Each row was made from one small tree. The marks that hang from a mark follow it in brackets, in alphabetical order. Every link used is in the known rows. Write each row's tree.
Known rows
T{H N W}: [-1.31  1.68 -3.57  1.57  0.84 -1.69  0.59  2.62  2.99  3.67 -1.05 -1.10
 -2.00 -0.86  2.25 -0.20 -0.95 -0.03 -0.41  0.35 -2.53  2.16]
W{D{T{H N}}}: [-2.59  1.32 -1.15  1.85  4.74 -0.52  4.29 -1.68  1.01  0.32 -0.19 -1.71
 -0.83 -1.75  0.96 -3.17  0.07 -2.89 -0.49 -1.12 -1.10  0.51]
D{M}: [-1.53  0.41 -0.22  0.83  3.53 -2.71  2.73 -2.54  0.81 -0.09  1.09 -0.67
 -0.70  0.72 -0.31 -4.43  1.75 -0.50 -0.31  0.93 -1.05  0.34]
M{U Y{E{L{A}}}}: [-0.60  0.97  0.30  2.98  4.76 -2.42  5.29 -0.12  0.59 -2.71  0.48 -5.72
  1.51  0.41 -0.90 -6.15 -1.70  0.34  1.42  2.86  0.45 -0.24]
W{D{M{U Y{E}} T{N}}}: [-1.39  0.54  0.64  1.90  6.78 -2.47  5.00 -2.65  1.49 -1.18  1.12 -3.32
  1.76 -0.96  1.19 -4.97 -1.34 -2.63  0.51 -0.93 -1.02  0.96]
W{D{M{U Y{L}} T{N}}}: [-1.44  0.46  0.40  1.88  6.31 -2.62  5.11 -3.11  1.41 -1.73  0.60 -3.56
  1.85 -1.07  1.09 -5.27 -1.05 -2.92  0.72 -0.96 -0.84  0.68]
W{D}: [-1.94  1.03 -0.61  1.91  3.89 -0.48  4.55 -3.00 -0.40 -1.09 -0.35 -1.40
 -1.43 -0.94 -1.39 -3.68  1.29 -0.65 -0.50  0.26 -0.54 -1.09]
T{H W{D}}: [-1.43  2.22 -2.26  1.56  1.69 -1.54  2.03  0.11  0.73  1.07 -1.26 -1.04
 -2.05 -0.72  0.90 -0.83 -0.55  0.09 -0.80  1.36 -2.58  0.67]
P{L{A Y{E}}}: [ 0.06  1.59  0.06  1.44  4.85 -1.47  5.00 -1.88 -1.91 -3.53 -3.45 -1.83
 -1.21  1.50 -1.74 -5.50  2.36 -0.22 -1.31  4.05  0.52 -1.59]
Y{L{A P}}: [-0.39  0.84 -0.27  0.76  1.57 -1.21  5.15 -3.66 -1.80 -2.21 -3.78 -4.04
 -2.23 -0.18 -0.79 -5.11  2.94 -1.17 -0.82  4.84  0.07 -2.99]
P{L}: [-0.83  0.91 -0.36  1.74  3.99 -1.71  3.24 -1.13 -0.60 -1.21 -0.47 -0.34
 -1.30  0.80 -1.41 -4.19  2.86 -0.07 -0.44  2.26  0.31  0.09]
M{U Y{L}}: [-1.13  0.46 -0.28  2.24  3.77 -2.81  5.45 -1.03  0.98 -3.04 -0.56 -5.44
  1.61  0.06 -0.79 -6.65 -0.36  0.30  2.11  1.85  0.28 -0.42]
Y{E{L{P}}}: [ 0.31  0.50  1.14  2.15  1.92 -0.25  3.20 -1.92 -1.21  0.31  0.20 -2.83
 -2.47  0.09 -0.93 -2.63  1.48 -0.40 -1.20  4.79  0.13 -1.25]
D{M W}: [-1.79 -0.15  0.35  0.10  2.42 -4.22  3.55 -3.24  1.36 -0.07  2.06 -0.61
 -1.29  2.15 -0.52 -5.11  0.98 -1.08 -0.47  1.56 -1.33  0.23]
T{W}: [-0.52  0.70 -1.90  0.89  1.15 -1.71  1.69 -0.39  1.25  0.97 -0.48  0.01
 -1.72  0.13 -0.13 -2.63  0.99  0.92 -0.53  2.58 -1.74 -0.52]
P{L{A Y}}: [-0.60  1.75 -0.82  1.54  4.63 -1.66  4.91 -1.75 -1.66 -4.09 -3.30 -1.21
 -1.11  1.56 -2.07 -5.96  2.21 -0.43 -1.00  3.38  0.87 -1.38]
E{L{A}}: [-1.03  1.43 -1.01  2.43  2.45 -0.71  3.70 -1.41 -0.65 -1.52 -0.04 -2.17
 -1.82  0.11 -1.84 -4.57  0.62 -1.11 -0.85  3.24  0.71 -1.46]
M{U}: [-2.58  0.71 -1.27  2.12  3.17 -2.29  4.92 -0.96  0.93 -1.02  0.45 -2.18
 -0.11  0.20 -1.23 -4.92 -0.16  0.49  1.01  1.35 -0.05 -0.32]
W{D{T}}: [-2.22  0.79 -0.30  1.53  4.90 -0.53  4.86 -3.15  0.18 -1.00  0.09 -1.15
 -0.69 -1.26 -0.14 -4.33  1.05 -2.43 -0.56 -0.01 -0.70 -0.79]
D{M{U Y{E L}} T{N} W}: [-0.84 -0.90  1.73  0.35  5.07 -5.35  5.16 -2.29  3.35 -0.33  2.15 -4.42
  2.29  1.15  2.54 -6.66 -1.79 -3.60  1.01  0.93 -1.54  1.45]

Write each row's tree
[-1.68  0.08  0.60  0.24  4.74 -4.52  3.38 -0.71  3.50  1.37  2.27 -3.01
  0.78  1.05  3.26 -5.07 -1.29 -3.91 -0.02  0.01 -2.13  2.90]
D{M{Y{E}} T{H N} W}
[-0.38  1.82 -0.91  2.58  1.64 -0.52  4.40 -2.44 -2.15 -4.17 -2.26 -2.68
 -2.36  0.95 -2.35 -5.11  0.20 -1.42 -1.26  5.33  1.99 -2.34]
E{L{A P Y}}
[-1.01 -0.74  1.11  0.07  5.06 -4.39  3.75 -1.90  3.48  0.70  2.66 -2.58
  1.15  1.19  2.44 -6.15 -0.63 -3.67  0.11  0.32 -1.64  1.82]
D{M{Y{E}} T{N} W}
[-0.09  0.92 -0.88  1.23  3.15 -2.40  2.27 -1.72  1.04 -0.53 -0.06 -1.03
 -0.42 -0.09  0.14 -3.03 -0.22  0.25 -0.32  1.47 -1.99 -0.02]
T{W{D{M{Y}}}}
[-2.18 -0.48  0.77 -0.46  3.84 -4.32  3.98 -3.42  2.14  0.05  2.61 -0.27
 -0.18  1.69  1.21 -6.11  0.64 -3.58 -0.57  1.17 -1.61  0.64]
D{M T W}
[-2.12  0.19  0.55  0.77  5.16 -5.47  4.48 -0.45  3.79  0.57  2.60 -3.97
  1.92  1.24  3.26 -5.66 -2.94 -3.61  0.87 -0.02 -1.93  3.14]
D{M{U Y{E}} T{H N} W}
[ 0.17  0.90  0.39  2.26  3.70 -1.13  3.79 -0.85 -0.28 -2.02 -0.31 -4.59
 -0.45  0.23 -0.82 -5.25  0.61 -0.29  0.01  3.67  0.44 -0.75]
M{Y{E{L{A P}}}}
[-1.44  2.14 -1.75  1.60  2.43 -2.91  2.21 -0.31  1.06  0.63 -0.57 -1.44
 -0.98 -0.27  1.27 -1.29 -1.56 -0.03 -0.32  1.11 -2.73  1.34]
T{H W{D{M{U}}}}
[-0.77  0.80 -0.50  1.28  5.37 -4.49  2.48  0.96  3.82  1.23  1.30 -3.50
  2.50 -0.09  4.18 -3.95 -2.99 -2.40  0.87  0.23 -2.60  3.40]
D{M{U Y{E}} T{H N W}}
[-1.40  1.10  0.10  1.64  5.42 -2.07  4.15 -2.74  0.80 -1.14 -0.24 -3.43
  0.46 -1.24  1.78 -4.10 -0.36 -3.47 -0.08 -0.42 -1.01  1.09]
W{D{M{Y{L{P}}} T{H N}}}
[-1.97  1.20 -1.86  0.68  2.68 -1.70  2.20  0.21  1.89  1.43 -0.16 -0.30
 -1.03 -0.53  2.20 -3.06  0.38 -2.12 -0.61  1.52 -2.13  0.84]
D{T{H W}}
[-3.27  0.55 -0.81  0.22  2.51 -2.67  4.27 -1.13  1.90  0.79  1.08 -0.82
 -1.61  0.81  1.31 -4.81  0.49 -3.29 -0.65  1.29 -1.51  0.62]
D{T{H} W}
[ 0.58  0.40  1.37  0.37  2.76 -0.79  5.32 -3.37 -1.44 -0.24 -3.29 -4.79
 -1.81 -0.42 -0.32 -4.37  3.18 -0.43 -1.26  4.68 -1.35 -3.24]
Y{E L{A}}
[-0.38  0.72 -0.50  0.71  4.91 -3.52  1.34  0.63  3.50  2.01  0.98 -2.44
  1.35 -0.26  4.19 -3.38 -1.33 -2.74 -0.07  0.24 -2.80  3.13]
D{M{Y{E}} T{H N W}}
[-0.09  0.88  0.18  1.44  1.67 -0.36  4.49 -3.00 -2.01 -2.85 -3.26 -2.42
 -2.66  1.04 -1.46 -4.28  1.83 -0.14 -1.31  5.36  0.91 -2.27]
L{P Y{E}}
[-1.38 -0.08  0.44  0.41  3.32 -4.62  3.58 -2.54  1.86 -1.26  2.23 -1.97
 -0.04  2.22 -0.41 -6.26  0.36 -0.95  0.27  1.29 -0.98  0.76]
D{M{Y} W}
[-3.17  0.41 -1.39  0.48  2.55 -2.50  3.87 -0.16  3.00  2.11  1.12 -1.15
 -1.41  0.26  2.06 -4.09 -0.26 -3.74 -0.45  0.04 -1.49  1.48]
D{T{H N} W}
[-0.14  1.75 -0.39  1.12  2.72 -0.70  5.98 -3.30 -2.69 -4.34 -5.22 -3.57
 -2.47  1.21 -1.56 -5.80  1.40 -0.68 -1.80  6.25  0.91 -3.47]
L{A P Y{E}}
[-0.35  1.21 -0.51  2.85  0.98 -0.26  3.35 -2.23 -1.63 -3.13 -0.85 -1.84
 -2.49  0.83 -2.25 -4.01  0.49 -1.06 -0.92  4.70  1.99 -1.51]
E{L{P Y}}
